What can hang from each mark
Q_55: Q_421
Q_706: Q_421
Q_27: Q_155
Q_399: Q_157 Q_208
Q_864: Q_157 Q_208 Q_421
Q_421: Q_55 Q_864
Q_157: Q_155 Q_399 Q_864
Q_208: Q_40 Q_885
Q_155: Q_27
Q_40: Q_208 Q_421

Each row was made from one small tree. The marks that hang from a mark follow it in brackets, in the order of their numbers. Every link used is in the known rows. Write each row's tree.
In the rows, zero is written as 128.
Known rows
Q_40(Q_208 Q_421(Q_55 Q_864(Q_157))): [164 118 119 126 148 189 165 132 139  65 134 167 114 157 107 121 102  96
  67 130 157 149 139 106  60 169  90 176 100 144 158 153 156  97 173  76
 186 118 140 169 171 157 184 158 111 115 123]
Q_864(Q_208(Q_40 Q_885) Q_421(Q_55)): [145 164 111 130 175 137 124 160 186  97 130 152 117 128  78 165 135 142
 114 102 173 225  53  87 121 171 164 203 124 126 141 148 197 116 147 107
 152 125 180 108 108 163 134 143 153 129 127]
Q_421(Q_55 Q_864(Q_208)): [126  92 138 119 138 144 154 144 141  93 123 150 131 137 129 127 135 134
  94 103 161 153 115 110  74 146 138 178 108 134 151 119 131 124 125  89
 166 134 139 101 118 123 128 117 137  90 107]
Q_706(Q_421(Q_55 Q_864)): [ 90  83 107  98 147 177 115 123 120 108 123 160 112 134 107 107 140 150
 115 113 152 148 137 137  99 126 123 164 109 151 130 114 109 127 109 109
 144 112 138  89 134 157 109 135  94 128  93]
Q_864(Q_157(Q_399) Q_208 Q_421(Q_55)): [154 134 119 160 156 141 151 126 160 149 132 209 149 169 114 202  92 130
  67 121 162 154  96  92  93 143 159 204 125 163 136 142 168  90 121  98
 174 131 171 161 100 156 203 141 159 147 136]
Q_706(Q_421(Q_55 Q_864(Q_157))): [120  84  87 115 146 188 114 116 104 123 130 174 125 151 102 128 120 149
  88 111 165 131 137 121  82 131 106 162 101 146 135 126 144 116  92  99
 160 121 151 121 143 182 132 150  84 146 105]
Q_27(Q_155): [123 136 124 148 109  98 128 106 150 116 110 126 131 163 126 133 155 136
 128 142  98 150 112 119 129 142 127 124 133 136 142 138 104 119 166 147
 147  98 138 152 111 106 145 128 131 129 113]
Q_399(Q_157(Q_155 Q_864) Q_208(Q_40)): [182 229 133 106 202 159 126 150 132 115 131  99  86 126 117 110 169 137
 106 169 165 173  95 149 103 128 153 141 123 107 110 114 155 116 186 180
 157  92 102  83 140 104 134 164 101  85 155]
Q_864(Q_208): [156 144 126 137 132 105 140 135 150 123 115 144 156 140 135 142 122 124
 112 120 151 141 106 132 107 132 148 154 136 112 139 137 149 132 124 111
 126 136 135 136 109 124 132 123 145 112 123]
Q_40(Q_208(Q_885) Q_421(Q_864)): [158 168 107  97 125 144 144 149 146  52 123 137 111 164  91 114 129 105
  97 125 168 194 121 155 100 168 111 161 135 129 139 134 163 137 207 127
 144 103 102 156 181 165 138 166 102 111 120]
Q_399(Q_157(Q_155 Q_864(Q_208(Q_40)))): [207 215 148 144 170 139 141 163 155 118 130 112 140 132 130 141 177 126
 102 146 196 182  84 118  96 124 182 152 139  90 110 111 158 115 157 170
 161  99 122 105 114  77 146 142 129 100 139]
Q_55(Q_421(Q_864(Q_157(Q_399(Q_208))))): [141 171  86 140 152 173 125 103  67 135 130 183 141 176  94 142 151 134
  65 140 101 177 117 173  93  87 121 159 107 149 129 131 158 110 184 119
 181 123 128 116 165 175 165 143  98 139 158]
Q_208(Q_40(Q_421) Q_885): [136 186 113 115 153 129 110 156 155  94 152 132 106 106  70 141 142 127
 133 147 151 217  97 116 153 150 130 148 146 129 122 136 180 121 175 128
 148 117 141 128 158 162 128 163 130 167 156]
Q_421(Q_864(Q_157(Q_155 Q_399))): [154 147 106 148  97 148 152 123 100 178 139 178 148 185 127 158 155 139
  50 158 168 169 121 143 109 116 138 150 150 145 106  92 133 109 153 175
 167 120 106 157 119 140 204 151 107 155 138]
Q_40(Q_208 Q_421): [161 168 130 122 140 133 145 123 169  81 121 155 121 145 123 113 107  93
 108 153 132 153 130 133 111 152 113 161 136 121 143 153 135 111 182 106
 133 111 125 169 151 135 166 151 122 112 128]
Q_40(Q_208(Q_885) Q_421(Q_55 Q_864)): [137 134 116  84 148 171 147 147 156  39 128 158  91 139  90 112 128 117
  98 124 160 192 123 126  93 181 109 180 117 144 145 131 160 134 191  99
 160 110 122 143 181 162 131 155 111 104 123]
Q_55(Q_421(Q_864(Q_208(Q_40)))): [151 172 119 162 139 155 125 142 116 101 130 149 169 140  96 121 189 119
  94 106 117 225  73 131  96 104 147 184 106  94 143 134 157 104 180 112
 186 118 169  87 135 130 145 112 123 128 128]
Q_208(Q_885): [132 146 106 109 123 122 114 141 127 115 132 126 121 128 104 144 137 138
 132 119 150 153 113 133 144 142 132 125 137 128 116 123 164 152 130 141
 111 128 122 129 142 156  95 142 128 141 133]
Q_399(Q_157(Q_155) Q_208(Q_885)): [176 199 100  82 182 150  95 129 131 103 105 112  72 136 108 124 141 130
 103 160 166 143  91 164 117 145 144 142 137 125  80 116 175 146 173 152
  91 115  97 111 138 141 101 149 114  95 166]
Q_421(Q_55 Q_864(Q_157(Q_155 Q_399))): [131 111 116 145 115 175 159 125 114 160 144 199 132 160 124 159 164 148
  54 160 164 169 123 112 103 130 140 166 134 161 112  96 126 102 134 148
 182 128 122 146 117 141 201 146 117 149 138]
Q_399(Q_208(Q_40)): [143 188 107 109 164 125 115 133 142 130 146 127  97 123 111 107 143 142
 117 153 126 183  96 146 133 128 122 152 127 109 154 142 150 121 168 127
 139 128 138  77 141 151 135 155 114 107 149]
Q_55(Q_421(Q_864)): [116 123 122 147 135 180 121 117  79  92 112 132 147 147  99 108 174 119
 111 103  96 165 118 141 103 102 125 146 105 128 116 119 131 119 169 121
 165 116 142 114 154 130 122 108 110 136 122]
Q_208(Q_40(Q_421(Q_55 Q_864)) Q_885): [109 136 125  96 167 170 132 163 149  65 157 141  85 105  62 125 158 135
 121 129 164 231 106  94 118 167 122 172 118 150 132 126 163 113 180 112
 184 117 147 100 171 161 122 155 121 144 138]
Q_40(Q_208 Q_421(Q_864(Q_157))): [185 150 106 133 126 160 156 130 129  83 131 148 131 179 108 119  94  84
  65 126 160 150 136 135  68 162  91 164 117 127 151 151 163 103 183 104
 170 109 123 180 173 161 189 164 102 116 122]
Q_399(Q_157): [155 137 140 120 161 147 106 140 134 113 128  99 109 116 130 132 125 108
 137 123 135  90 133 120 101 120 146 130 119 144 112 133 124 115 134 115
 126 129 122 101 144 106 117 120 132 110 141]
Q_40(Q_208 Q_421(Q_55)): [140 133 139 112 160 158 148 122 179  61 130 171  99 117 125 109 107 104
 106 160 128 152 131 102 103 164 111 174 120 139 148 158 130 105 171  81
 145 115 141 159 149 135 161 144 133 107 128]
Q_155(Q_27): [123 141 138 107 127 128 106 113 144 128 143 142 138 114 123 132 147 104
 117 141 126 108 131 126 144 130 138 126 112 132 145 117 113 143 133 148
 133 133 172 115 142 108 134 133 152 127 135]

Which tree is each row?
[140 133 119 120 168 138 129 142 170  86 108 152 117 146  90 168 106 134
 108  92 170 177  76 100 103 178 154 191 123 137 122 136 188 129 132 100
 133 128 158 139 109 159 120 135 157 120 120]
Q_864(Q_208(Q_885) Q_421(Q_55))
[148 207  87  87 159 123 103 149 137 118 147 125  90 122  82 125 150 153
 116 141 143 209  81 159 151 142 128 149 136 110 143 139 189 143 168 139
 124 126 128  76 154 180 104 174 113 114 158]
Q_399(Q_208(Q_40 Q_885))
[181 172  97 180 135 168 121 137 101 111 129 155 184 159  89 146 163 116
  66  99 134 208  75 123  82 110 135 175 100  91 145 148 193  98 163 105
 198 124 179 118 148 154 167 128 118 149 137]
Q_55(Q_421(Q_864(Q_157 Q_208(Q_40))))
[137 114 138 136 173 145 143 125 168 101 100 151 123 150 117 152  99 124
 106  99 152 150  93  91  87 163 149 197 114 140 131 141 150 111 129  86
 149 126 171 137  92 135 151 116 161 108 111]
Q_864(Q_208 Q_421(Q_55))
[136 170 150 116 127 147 137 114 123 129 134 138 144 134 127 133 177 122
  97 166 158 133 131 135 142 134 153 109 125 112 120  84 117 152 141 211
 150 100 147 146 130  80 142 155 132 127 130]
Q_157(Q_155(Q_27) Q_864)
[165 168 111 147 142 160 110  90 135 148 121 158 146 179 106 160 120  96
  58 142 156 123  95 111 120 159 140 153 120 125 109 119 158 116 149 176
 146 119 195 185 108 132 202 151 154 158 138]
Q_864(Q_157(Q_155(Q_27)) Q_421)
[145 127 100 166 128 192 119 116  62 105 124 138 157 164  95 133 145 114
  83  99 115 146 120 131  85 107 113 139  95 126 121 134 165 112 152 114
 180 121 149 142 162 155 144 122 106 154 137]
Q_55(Q_421(Q_864(Q_157)))
[164 184 109 103 130 126 125 134 168  71 127 150 111 142  97 127 114 104
 114 145 150 180 117 148 131 167 118 154 145 122 130 148 173 137 187 119
 117 108 118 172 165 160 137 165 124 124 135]
Q_40(Q_208(Q_885) Q_421)
[178 140  98 173 129 166 129 122  81 101 111 154 187 178  98 146 139 111
  68  95 132 161 101 134  66 113 132 163 102 105 130 140 181 115 147  96
 176 126 160 153 142 149 150 117 122 139 130]
Q_55(Q_421(Q_864(Q_157 Q_208)))
[141 168 125 113 172 131 127 158 191  69 147 167 111  97  80 155 137 131
 119 142 168 226  82  88 126 169 145 190 129 125 133 145 190 116 161  89
 156 135 166 123 138 153 122 152 154 142 145]
Q_864(Q_208(Q_40(Q_421(Q_55)) Q_885))
[114 154 128 106 170 157 114 151 170  78 159 150  89  86  69 142 143 132
 132 147 151 213 104  84 145 165 133 163 125 145 122 140 174 112 164 106
 161 126 158 116 158 158 122 159 140 159 154]
Q_208(Q_40(Q_421(Q_55)) Q_885)
[161 167 106 130 145 116 127 141 156 106 100 135 137 171  88 170 105 127
 112  89 171 178  73 134 107 161 158 177 143 123 121 135 193 138 145 124
 121 117 142 154 112 158 124 139 151 130 119]
Q_864(Q_208(Q_885) Q_421)
[126  80 116 129 136 182 147 132 102 112 145 142 122 143 113 135 121 130
  86 108 154 125 141  97  75 148 107 148  95 149 142 129 150 109 115  97
 183 137 142 129 143 151 148 137 115 125 121]
Q_421(Q_55 Q_864(Q_157))
[156 191  96 143 134 150 106 156 113  85 130 146 160 142  72 136 196 129
  98  98 140 252  57 143 115 116 155 180 118  95 133 133 198 130 186 129
 168 119 158  89 150 152 110 129 120 144 134]
Q_55(Q_421(Q_864(Q_208(Q_40 Q_885))))
[107 101  87 112 130 172 121 120 115 158 153 214 135 157 105 157 136 160
  80 135 165 150 142 137 105 111 126 176 124 173 133 117 122 106 100 114
 172 115 137 110 140 180 162 163  91 162 115]
Q_706(Q_421(Q_55 Q_864(Q_157(Q_399))))
[167 116 115 160 167 157 145 126 156 111 112 166 140 165 107 175  72 117
  75  95 164 132  93  82  71 166 138 192 106 138 140 159 189 101 109  76
 166 137 181 166 103 153 174 131 157 131 123]
Q_864(Q_157 Q_208 Q_421(Q_55))
[138 137 112 109 139 141 133 176 158  89 147 146 125 122  89 139 172 150
 100 104 185 231  81 108 108 157 150 185 116 121 155 123 181 133 150 108
 169 131 149  74 136 155 111 149 128 111 124]
Q_421(Q_55 Q_864(Q_208(Q_40 Q_885)))
[126 185 129  99 158 117 159 132 113 146 144 156 114 148 123 145 139 162
 110 159 139 162 137 176 122 106 144 127 140 150 138 110 132 138 161 166
 158 107  81 113 148 134 135 169 108 103 145]
Q_157(Q_399(Q_208) Q_864)
[133 142 103 164 117 175 129 115  72 141 140 182 172 168  99 158 163 125
  75 123 109 170 126 139 105  84 137 148 116 152 118 123 146  99 159 132
 189 122 137 139 159 155 175 130 110 174 145]
Q_55(Q_421(Q_864(Q_157(Q_399))))
[148 139 119 156 137 156 131 126 100  88  98 147 171 161 107 123 163 115
  94  96 116 179  96 143  81 108 142 172 105 108 127 126 148 121 161 107
 164 121 152 121 133 128 127 102 128 117 118]
Q_55(Q_421(Q_864(Q_208)))
[172 201  98 139 154 112 119 161 175 112 126 135 134 158  76 164 131 131
 109  93 174 227  45 120 127 163 161 189 144 107 134 142 204 127 161 136
 142 116 164 118 114 165 139 148 146 139 127]
Q_864(Q_208(Q_40 Q_885) Q_421)
[143  98  88 124 143 167 125 126 124 117 118 188 150 164 107 144 114 143
  71 102 186 140 116 126  65 139 126 188 104 129 142 135 160 118  85  78
 158 123 159 126 123 176 137 143 105 126  99]
Q_706(Q_421(Q_55 Q_864(Q_157 Q_208)))
[177 156  79 150 124 165 114 134  79  89 114 154 182 175  75 164 152 122
  70  83 154 185  85 146  80 127 136 159 105 104 116 137 221 136 150 109
 158 128 151 153 160 176 118 130 120 147 138]
Q_55(Q_421(Q_864(Q_157 Q_208(Q_885))))
[132 146 104 122 188 159 137 106 138 147 136 194  96 167 104 173  84 141
  74 145 135 147 109 123 100 144 131 186 120 178 134 149 161  94 145 102
 166 129 152 133 128 186 191 162 132 133 151]
Q_864(Q_157(Q_399(Q_208)) Q_421(Q_55))
[162 224  67 107 142 118 106 145 131 164 177 177 116 140  80 177 142 157
  80 164 157 215  86 156 152 125 138 152 147 136 142 143 205 126 165 149
 149 134 128  99 161 198 153 196 110 153 181]
Q_864(Q_157(Q_399(Q_208(Q_40 Q_885))))
[121  97 109 104 151 153 125 126 140 108 113 179 135 145 115 121 136 149
  99 106 169 156 116 138  78 131 137 193 117 130 140 119 126 129 105  87
 143 119 147  96 117 153 116 133 112 105  87]
Q_706(Q_421(Q_55 Q_864(Q_208)))
[142 150  69  96 122 124 107 144 127 108 108 159 145 171  85 139 142 149
 103  93 196 185  97 180 100 132 147 168 141 115 122 112 169 159 122 128
 116 105 120 110 136 179  88 149  99 124  97]
Q_706(Q_421(Q_864(Q_208(Q_885))))
[143 120  72 125 122 162 108 120  90 138 124 153 142 174 100 132 119 137
  87 108 168 131 135 156  89 123 107 146 119 129 128 124 148 123 101 125
 146 111 133 132 147 181 140 154  81 150 101]
Q_706(Q_421(Q_864(Q_157)))
[152 119 118 162 163 190 137 102 134 130 109 163 111 168 110 154 102 127
  75 139 156 142  98  80  99 170 130 174 118 138  99 130 167  95 127 127
 156 120 168 183  93 152 190 136 134 149 132]
Q_864(Q_157(Q_155) Q_421(Q_55))
[174 172 144 144 130 121 167 137 133 127 110 143 159 161 140 142 152 140
  95 144 182 171 103 141 104 135 160 142 145  91 115  99 153 142 135 173
 141  97 108 170  98  95 142 143 130 106 118]
Q_157(Q_155 Q_864(Q_208))
[182 225 130 111 222 156 108 131 169  96 121 122  61 120 102 106 135 106
 101 192 146 182  93 131 110 143 134 172 131 125  95 137 149  93 217 134
 141 108 133 105 138 123 167 151 124 106 173]
Q_399(Q_157(Q_155) Q_208(Q_40(Q_421)))
[154 182  66 103 130 123  97 163 144 118 134 154 140 153  74 142 168 158
 106 107 198 236  70 167 121 131 146 184 143  94 139 119 179 143 140 137
 134 106 139  81 136 181 103 166  96 134 103]
Q_706(Q_421(Q_864(Q_208(Q_40 Q_885))))
[128 116 128  99 160 150 151 155 152  52 119 154 111 135  84 144 125 122
 100 112 183 195 112 107  79 171 135 184 119 153 125 122 173 133 167  81
 162 124 135 141 147 155 115 140 140 114 124]
Q_40(Q_421(Q_55 Q_864(Q_208(Q_885))))
[134  99  86 126 138 199 117 103 103 135 117 184 125 164 108 122 139 146
  65 137 183 149 121 125  92 137 114 168 119 132 105 106 142 115 103 134
 150 108 143 145 113 173 155 150  84 149 109]
Q_706(Q_421(Q_55 Q_864(Q_157(Q_155))))
